Every row comes from one small tree of marks. The marks that hang from a mark follow it in brackets, in alphabetical order. Every link used is in the known rows. Which tree was each row made from?
Known rows:
naza[tonu]: 3.1 3.7 35.2 4.6 -23.2 3.5 5.9 -28.0 -15.0 -16.3 7.8 5.0 2.2 0.5 26.0
 25.7 -20.7 -29.3 26.1 -12.3 25.3 -12.4 18.5 9.2
zonu[dati]: -11.0 0.8 31.9 -2.9 -14.4 14.1 21.5 -11.6 -26.1 -12.2 -15.3 6.8 -1.1
 10.4 21.4 11.3 -15.3 -23.9 10.3 1.2 13.1 -11.4 15.9 -4.1
tonu[difu kapup naza pepu[mivor]]: -34.3 -22.4 47.1 -26.1 16.0 7.0 31.5 5.7 -55.6 18.6 16.2 -33.3 -8.0 10.2
 -3.3 9.3 1.7 25.9 2.0 -16.7 3.9 -39.7 48.2 -32.1
zonu[dati[pepu]]: -19.9 9.1 32.7 -17.3 -1.3 17.6 10.3 0.4 -14.6 -12.6 -24.2 -16.2 -7.1
 17.3 16.3 -1.4 -14.4 -28.8 -9.7 8.3 15.6 -12.9 20.2 -1.7
babor[tonu]: -6.9 -3.4 30.0 2.0 -18.7 -2.1 24.5 -30.4 -6.8 -7.1 5.9 2.4 9.4 4.0 22.7
 18.2 -23.8 -24.9 15.7 -0.4 24.0 -13.3 14.9 7.3
tonu[difu kapup pepu[mivor]]: -30.0 -11.3 35.6 -17.1 5.7 -3.9 17.8 5.5 -54.0 9.8 2.4 -20.4 -14.7 25.0
 3.8 14.8 7.6 1.6 6.0 -5.3 -9.5 -25.1 44.4 -20.6
darum[tonu[difu naza]]: -15.7 -21.0 61.7 -3.0 3.3 18.0 42.0 -30.8 -25.3 -13.4 26.8 -5.9 13.5
 -8.0 10.1 -16.0 -20.8 20.3 -1.1 -19.1 35.4 -51.0 35.0 2.8
dati[darum]: -18.4 -9.0 14.1 -5.6 -17.5 8.2 18.3 -26.6 -15.4 -15.4 -13.8 -6.8 -13.4
 2.3 2.3 10.0 -15.2 -20.3 -4.4 -4.8 16.4 -19.0 3.1 12.8
mivor[zonu[dati[darum[tonu]]]]: -1.9 -11.0 33.9 15.0 -21.8 12.2 11.2 -39.5 -33.9 -4.2 -33.9 -1.3 -13.5
 14.6 6.0 -0.2 -2.9 -24.0 -17.0 -6.9 -9.9 -6.7 23.8 8.5
rasaz[tonu]: -5.3 1.9 35.6 -4.2 -13.9 16.9 30.8 -29.1 -19.0 -11.6 1.0 14.2 2.9 -8.9
 21.5 3.1 -12.3 -23.6 17.8 -4.6 15.0 -15.4 20.2 1.2
naza[tonu[difu kapup[nale] pepu]]: -14.4 -10.4 61.6 -15.3 -11.1 -2.5 -9.3 3.4 -31.4 -10.6 17.9 -27.2 -1.8
 19.4 32.8 7.0 -16.8 5.9 26.8 2.3 10.3 -51.3 45.7 -9.6
tonu[difu]: -22.2 3.3 35.7 2.2 -5.3 5.3 33.0 -13.6 -27.8 -22.2 0.6 6.6 0.2 0.5 17.9
 -1.4 -10.7 -3.2 5.5 1.8 20.1 -33.1 14.7 -2.1
zonu[dati[darum[tonu]]]: -0.9 -22.8 35.4 4.1 -16.3 13.5 11.5 -40.5 -24.5 -12.0 -16.0 1.2 -6.3
 17.4 5.3 -5.1 -15.4 -15.9 -17.2 -5.9 7.6 -25.4 24.6 15.2
nale[pepu]: -20.1 0.0 11.7 -20.5 -16.1 26.6 27.1 -17.4 3.5 -12.9 -5.9 -14.2 -0.9
 10.8 22.0 20.6 -19.2 -39.6 22.6 5.7 10.5 -5.5 7.4 22.7
tonu[difu naza pepu[mivor[zonu]]]: -16.5 -1.5 46.6 5.0 18.0 -1.4 37.2 3.5 -49.0 19.7 -5.7 -23.4 -12.3 -12.5
 -0.7 16.2 16.8 0.1 -2.9 -13.6 -22.6 -22.5 29.6 -31.8
nale[pepu[mivor]]: -16.0 4.1 12.0 -13.9 -14.2 16.4 24.0 -14.6 -0.2 -7.9 -12.8 -16.3 -9.5
 18.7 10.7 32.5 1.8 -48.7 28.2 -4.4 -5.8 8.0 14.6 20.3
rasaz[tonu[difu naza pepu]]: -5.8 -16.6 59.1 -10.2 23.1 21.1 48.7 -9.4 -40.9 15.0 26.6 -7.2 13.2
 -29.1 14.2 -15.7 -14.9 20.2 -6.2 -5.8 3.3 -59.3 30.2 -30.3
kapup[nale[pepu[mivor[zonu[dati]]]]]: -13.2 13.1 30.6 0.3 -22.4 15.9 12.7 -3.2 0.1 -10.4 -47.5 -23.2 -16.5
 26.5 22.8 30.9 16.5 -58.5 38.5 10.5 -34.3 16.9 24.1 9.1
babor[tonu[difu]]: -9.5 0.1 38.3 8.8 -8.5 -3.3 35.1 -26.7 -19.8 -10.2 12.5 9.2 11.7 2.3
 20.6 -0.4 -21.2 -3.8 2.8 2.9 16.6 -34.9 21.3 2.4
dati[darum[tonu[naza]] pepu[mivor]]: -18.0 -23.4 39.0 -18.8 9.4 15.8 11.1 -33.4 -7.9 -2.8 -6.1 -42.7 -16.5
 9.2 -20.7 -6.4 -1.9 -10.6 -24.9 -26.7 19.2 -26.9 35.1 17.7
mivor[zonu[dati[darum pepu]]]: -18.5 6.7 23.8 -8.6 -7.0 16.8 5.3 -9.6 -25.2 -5.0 -51.6 -23.9 -28.4 14.0
 -2.2 -3.8 -2.2 -33.7 -32.3 8.9 -9.9 -3.8 15.6 -4.1
mivor[zonu[dati[pepu]]]: -20.4 16.5 32.7 -8.8 -5.4 15.9 10.3 -0.3 -25.7 -7.0 -42.3 -17.4 -17.3
 14.7 15.2 2.7 -3.2 -39.6 -11.5 8.9 -2.6 4.6 21.5 -10.7
pepu[mivor[zonu[dati[darum]]]]: -9.1 6.0 20.0 15.7 -15.9 2.9 15.6 -23.9 -40.3 1.9 -55.4 -2.8 -29.9 17.4
 -7.2 24.7 19.5 -37.5 -7.0 -8.1 -30.5 13.0 17.6 -8.5
naza[tonu[difu pepu]]: 3.9 -0.2 48.1 7.8 4.8 -2.9 10.8 -8.8 -36.2 0.4 16.6 -3.4 2.8 -5.1 24.4
 12.5 -14.1 -6.7 1.9 -2.1 0.9 -45.2 26.4 -9.4

Which tree is each row?
-30.4 -15.8 34.6 -23.4 -1.1 7.1 22.6 2.5 -56.9 29.3 -6.9 -40.7 -18.5
 10.8 -0.3 30.8 9.6 -7.9 14.2 -18.9 -9.7 0.9 44.1 -32.4 -> tonu[kapup naza pepu[mivor[zonu]]]
-20.8 16.7 25.7 -3.4 -27.2 9.9 14.1 -7.8 10.7 -15.2 -34.6 -30.2 -21.9
 19.6 21.4 32.2 15.5 -61.1 46.9 5.7 -22.1 17.2 17.6 19.4 -> kapup[nale[pepu[mivor[zonu]]]]
-20.7 -5.5 45.7 -25.4 -24.5 19.2 2.4 -13.7 -6.5 -28.3 10.2 -28.1 2.4
 29.8 32.4 5.6 -25.7 -8.5 40.5 6.0 15.4 -36.6 44.9 17.2 -> naza[tonu[difu kapup[nale[pepu]]]]
-15.8 0.5 18.7 -11.2 3.3 9.8 1.0 -11.8 -19.1 -7.9 -44.0 -24.0 -30.8 25.3
 -11.8 6.6 6.4 -33.4 -27.7 -1.7 -7.2 -7.2 23.2 0.9 -> zonu[dati[darum pepu[mivor]]]
-12.0 0.2 28.5 2.5 -11.6 1.4 -1.6 -32.4 -17.3 -3.7 -38.0 -31.3 -34.1
 20.7 -12.2 2.8 17.3 -40.5 -24.2 -12.7 -10.7 3.5 30.0 20.5 -> dati[darum[tonu] pepu[mivor[zonu]]]
-21.8 11.4 12.9 -2.8 -6.9 1.0 4.4 -16.9 -18.8 -3.5 -48.9 -33.3 -40.1
 12.7 -13.0 12.7 18.2 -45.4 -18.4 -5.5 -16.7 9.9 17.4 5.4 -> dati[darum pepu[mivor[zonu]]]
-34.7 -37.1 49.9 -48.4 -21.4 35.5 17.5 -21.5 6.6 -17.9 20.8 -49.2 9.7
 27.2 20.1 -3.4 -29.7 0.5 38.3 -10.8 36.5 -29.3 49.9 26.5 -> darum[tonu[kapup[nale[pepu]] naza]]
-15.3 13.7 10.2 -3.5 -21.0 12.8 25.6 -16.6 -11.1 -2.2 -30.9 -18.4 -20.6
 14.4 11.6 37.7 13.5 -59.8 27.5 -1.1 -27.0 26.3 16.9 11.2 -> nale[pepu[mivor[zonu]]]
-20.2 -2.4 23.0 -18.9 -0.2 18.2 4.2 -10.1 -14.8 -12.3 -36.3 -22.3 -19.3
 18.1 0.5 -6.0 -13.3 -24.6 -31.7 6.7 7.6 -19.5 12.8 4.3 -> zonu[dati[darum pepu]]
-10.3 -3.7 34.7 -1.2 -8.7 15.9 1.2 -27.9 -24.7 -7.4 -41.4 -23.6 -21.9
 20.9 -0.9 -13.9 -4.8 -31.0 -38.5 -0.5 -7.5 -7.8 29.6 10.4 -> mivor[zonu[dati[darum[tonu] pepu]]]
-31.3 -19.7 61.4 -13.9 -23.4 7.9 8.9 -18.0 -22.0 -33.2 13.9 -15.6 0.3
 33.7 24.1 -19.2 -15.2 15.5 26.2 -2.5 33.3 -43.5 52.5 11.5 -> darum[tonu[difu kapup[nale]]]
-39.0 -27.6 59.4 -35.9 5.6 15.7 20.7 15.9 -33.7 -1.2 20.1 -44.1 3.2 8.4
 16.6 -7.5 -17.1 31.5 17.2 -0.1 23.1 -56.3 43.2 -22.5 -> tonu[difu kapup[nale] naza pepu]
-17.8 -6.5 44.8 -8.1 -19.7 6.9 9.8 -24.3 -45.8 -18.8 15.4 -1.8 1.1 18.6
 21.7 6.1 -22.3 6.3 15.5 -10.8 25.8 -33.8 43.4 -6.5 -> naza[tonu[difu kapup]]
-8.5 -8.0 47.1 -7.2 -2.4 -8.3 -0.9 -6.5 -54.8 9.6 12.4 -13.8 -12.3 21.6
 10.6 22.5 1.6 -1.4 14.0 -14.0 -9.8 -28.1 52.8 -19.1 -> naza[tonu[difu kapup pepu[mivor]]]
-3.6 -7.5 41.4 5.1 9.5 -6.5 27.0 -9.9 -24.8 9.8 19.5 -4.8 10.0 -0.9 21.6
 4.7 -18.0 -2.2 -5.2 8.7 -0.5 -44.7 21.9 -8.8 -> babor[tonu[difu pepu]]
-2.6 -2.5 22.5 10.7 -4.2 -2.8 9.2 -5.5 -46.8 23.1 -48.2 -17.6 -33.2 11.3
 -3.2 30.4 21.8 -36.6 -16.6 -1.4 -50.8 3.0 18.7 -18.4 -> tonu[pepu[mivor[zonu[dati[darum]]]]]
-27.3 -28.3 39.8 -30.2 -12.8 13.9 30.8 -28.8 -30.2 5.1 24.9 -22.3 13.3
 10.7 11.0 7.9 -36.7 9.4 14.2 -17.6 41.4 -24.0 41.4 -8.7 -> babor[tonu[kapup naza]]
-27.0 -27.0 35.3 -32.7 -9.3 24.9 -6.4 -26.3 -32.6 -9.7 -19.5 -34.1 -18.0
 43.5 -2.5 -18.8 -20.5 -3.3 -30.3 -3.7 18.8 -24.8 47.3 11.2 -> zonu[dati[darum[tonu[kapup]] pepu]]
-45.7 -21.3 50.7 -37.7 -18.1 18.5 17.0 -2.2 -13.7 -18.0 9.0 -37.0 1.2
 14.8 17.7 4.8 -23.8 10.9 38.8 -12.1 48.9 -27.7 36.9 -5.8 -> tonu[kapup[nale] naza]
-11.7 -13.0 46.8 -12.2 -4.1 1.4 5.6 -6.0 -52.4 4.2 21.6 -14.1 -0.2 13.7
 23.4 9.3 -17.9 6.6 7.6 -4.9 7.5 -44.2 45.3 -17.1 -> naza[tonu[difu kapup pepu]]
-38.7 -28.7 50.0 -44.1 -4.1 16.3 10.8 13.7 -21.9 4.2 15.3 -50.1 -0.6
 12.5 19.0 9.1 -19.7 10.9 30.5 -5.7 31.2 -34.9 37.8 -13.5 -> tonu[kapup[nale] naza pepu]
-34.2 -31.4 36.6 -42.8 2.7 20.1 23.2 3.0 -42.4 17.2 18.7 -38.5 2.9 6.9
 10.4 12.5 -24.8 12.0 11.3 -11.3 26.0 -29.3 35.6 -21.8 -> tonu[kapup naza pepu]
-17.6 -9.7 44.3 -14.1 7.5 7.6 26.5 -6.5 -59.8 19.3 9.2 -6.5 -10.2 13.7
 7.3 -0.1 9.9 5.2 5.3 -6.5 -18.7 -32.6 54.5 -26.7 -> rasaz[tonu[difu kapup pepu[mivor]]]
6.0 -5.4 47.6 16.4 -7.7 -1.4 8.4 -10.4 -43.6 22.1 -27.0 -8.3 -17.1 18.9
 12.0 26.6 20.4 -37.6 1.7 -8.7 -34.1 4.2 38.1 -7.6 -> darum[tonu[pepu[mivor[zonu[dati]]]]]
-9.4 16.2 30.4 16.7 -17.3 0.0 21.3 -13.4 -39.6 -0.3 -44.4 4.3 -20.5 16.0
 9.5 32.3 19.0 -41.2 13.8 -6.2 -22.5 21.1 25.5 -14.5 -> pepu[mivor[zonu[dati]]]
-3.5 -42.1 48.4 -13.1 12.3 21.7 18.5 -22.7 -31.7 18.9 3.8 -26.4 2.0 -0.3
 -2.3 -4.7 -18.8 9.0 -29.1 -13.2 3.2 -47.3 29.3 -3.1 -> zonu[dati[darum[tonu[naza pepu]]]]
-17.9 11.6 32.6 -10.1 1.8 8.3 5.8 -0.1 -17.7 -7.2 -33.0 -17.3 -18.1 23.8
 4.8 13.0 7.4 -38.1 -3.9 -0.7 0.2 -2.3 27.6 -3.4 -> zonu[dati[pepu[mivor]]]
2.1 -6.0 31.8 3.8 -3.6 -15.2 15.4 -11.0 -15.9 21.6 3.1 -11.5 -3.7 8.3
 13.8 35.1 1.2 -34.0 14.3 -2.2 -11.6 -12.0 26.3 -4.9 -> babor[tonu[pepu[mivor]]]
-20.5 5.7 26.8 -14.2 -21.2 12.8 14.4 -6.6 22.9 -20.5 -17.7 -26.9 -11.4
 22.8 22.1 29.4 3.9 -48.9 48.7 3.1 -2.6 -1.4 15.7 28.1 -> kapup[nale[pepu[mivor]]]
-5.5 -33.4 46.8 -7.5 -3.4 24.5 24.3 -39.2 -24.1 -3.1 -0.4 -13.1 3.8 0.7
 -3.3 -7.0 -20.9 7.4 -21.5 -18.2 19.7 -38.2 28.1 4.0 -> zonu[dati[darum[tonu[naza]]]]
-5.3 -38.0 41.2 -8.3 10.0 8.4 16.8 -27.2 -23.1 22.6 7.7 -34.6 -11.3 -2.1
 -14.6 13.9 1.7 -3.0 -15.9 -26.0 0.3 -33.2 29.6 8.2 -> dati[darum[tonu[naza pepu[mivor]]]]
-9.8 -29.5 61.1 -7.7 17.5 14.1 34.8 -14.5 -32.3 8.9 30.4 -18.1 11.1
 -11.0 11.0 -12.8 -18.4 21.5 -11.8 -12.3 17.0 -60.0 35.3 -6.2 -> darum[tonu[difu naza pepu]]
-7.4 -21.4 52.3 -6.8 19.7 1.9 42.5 -9.9 -28.0 18.4 31.0 -16.4 19.2 -15.6
 14.3 -0.1 -25.9 17.3 -8.3 -1.5 12.0 -59.3 29.4 -17.8 -> babor[tonu[difu naza pepu]]
0.4 -7.1 34.4 21.0 -20.3 3.4 8.0 -40.1 -37.4 0.0 -41.2 -2.8 -24.3 22.4
 -6.5 14.7 18.0 -35.2 -12.5 -14.0 -25.8 8.5 32.4 5.1 -> pepu[mivor[zonu[dati[darum[tonu]]]]]
-10.4 -18.9 38.3 7.8 -9.2 8.4 23.2 -41.6 -24.6 -22.6 0.9 0.8 -6.6 7.8
 2.2 -19.4 -13.4 3.5 -20.7 -6.5 15.3 -43.0 21.1 18.7 -> dati[darum[tonu[difu]]]
-19.7 -16.4 45.6 -17.9 -17.3 -13.1 -4.1 -0.5 -14.7 9.2 4.7 -33.7 -7.0
 34.1 19.3 28.0 -0.2 -20.6 37.7 0.4 -1.4 -18.1 47.6 -1.1 -> babor[tonu[kapup[nale] pepu[mivor]]]
-30.9 -24.2 49.4 -19.6 -0.8 10.3 41.4 -25.0 -38.1 1.8 30.4 -14.9 17.5
 6.1 10.5 -8.5 -34.5 32.4 3.2 -13.1 34.6 -44.9 47.4 -15.7 -> babor[tonu[difu kapup naza]]
4.7 -20.0 36.1 9.2 -8.6 9.0 4.7 -23.0 -42.7 16.9 -29.8 -14.4 -15.3 11.6
 5.3 6.5 0.5 -22.2 -27.0 -0.3 -28.4 -15.1 26.3 -2.6 -> mivor[zonu[dati[darum[tonu[pepu]]]]]
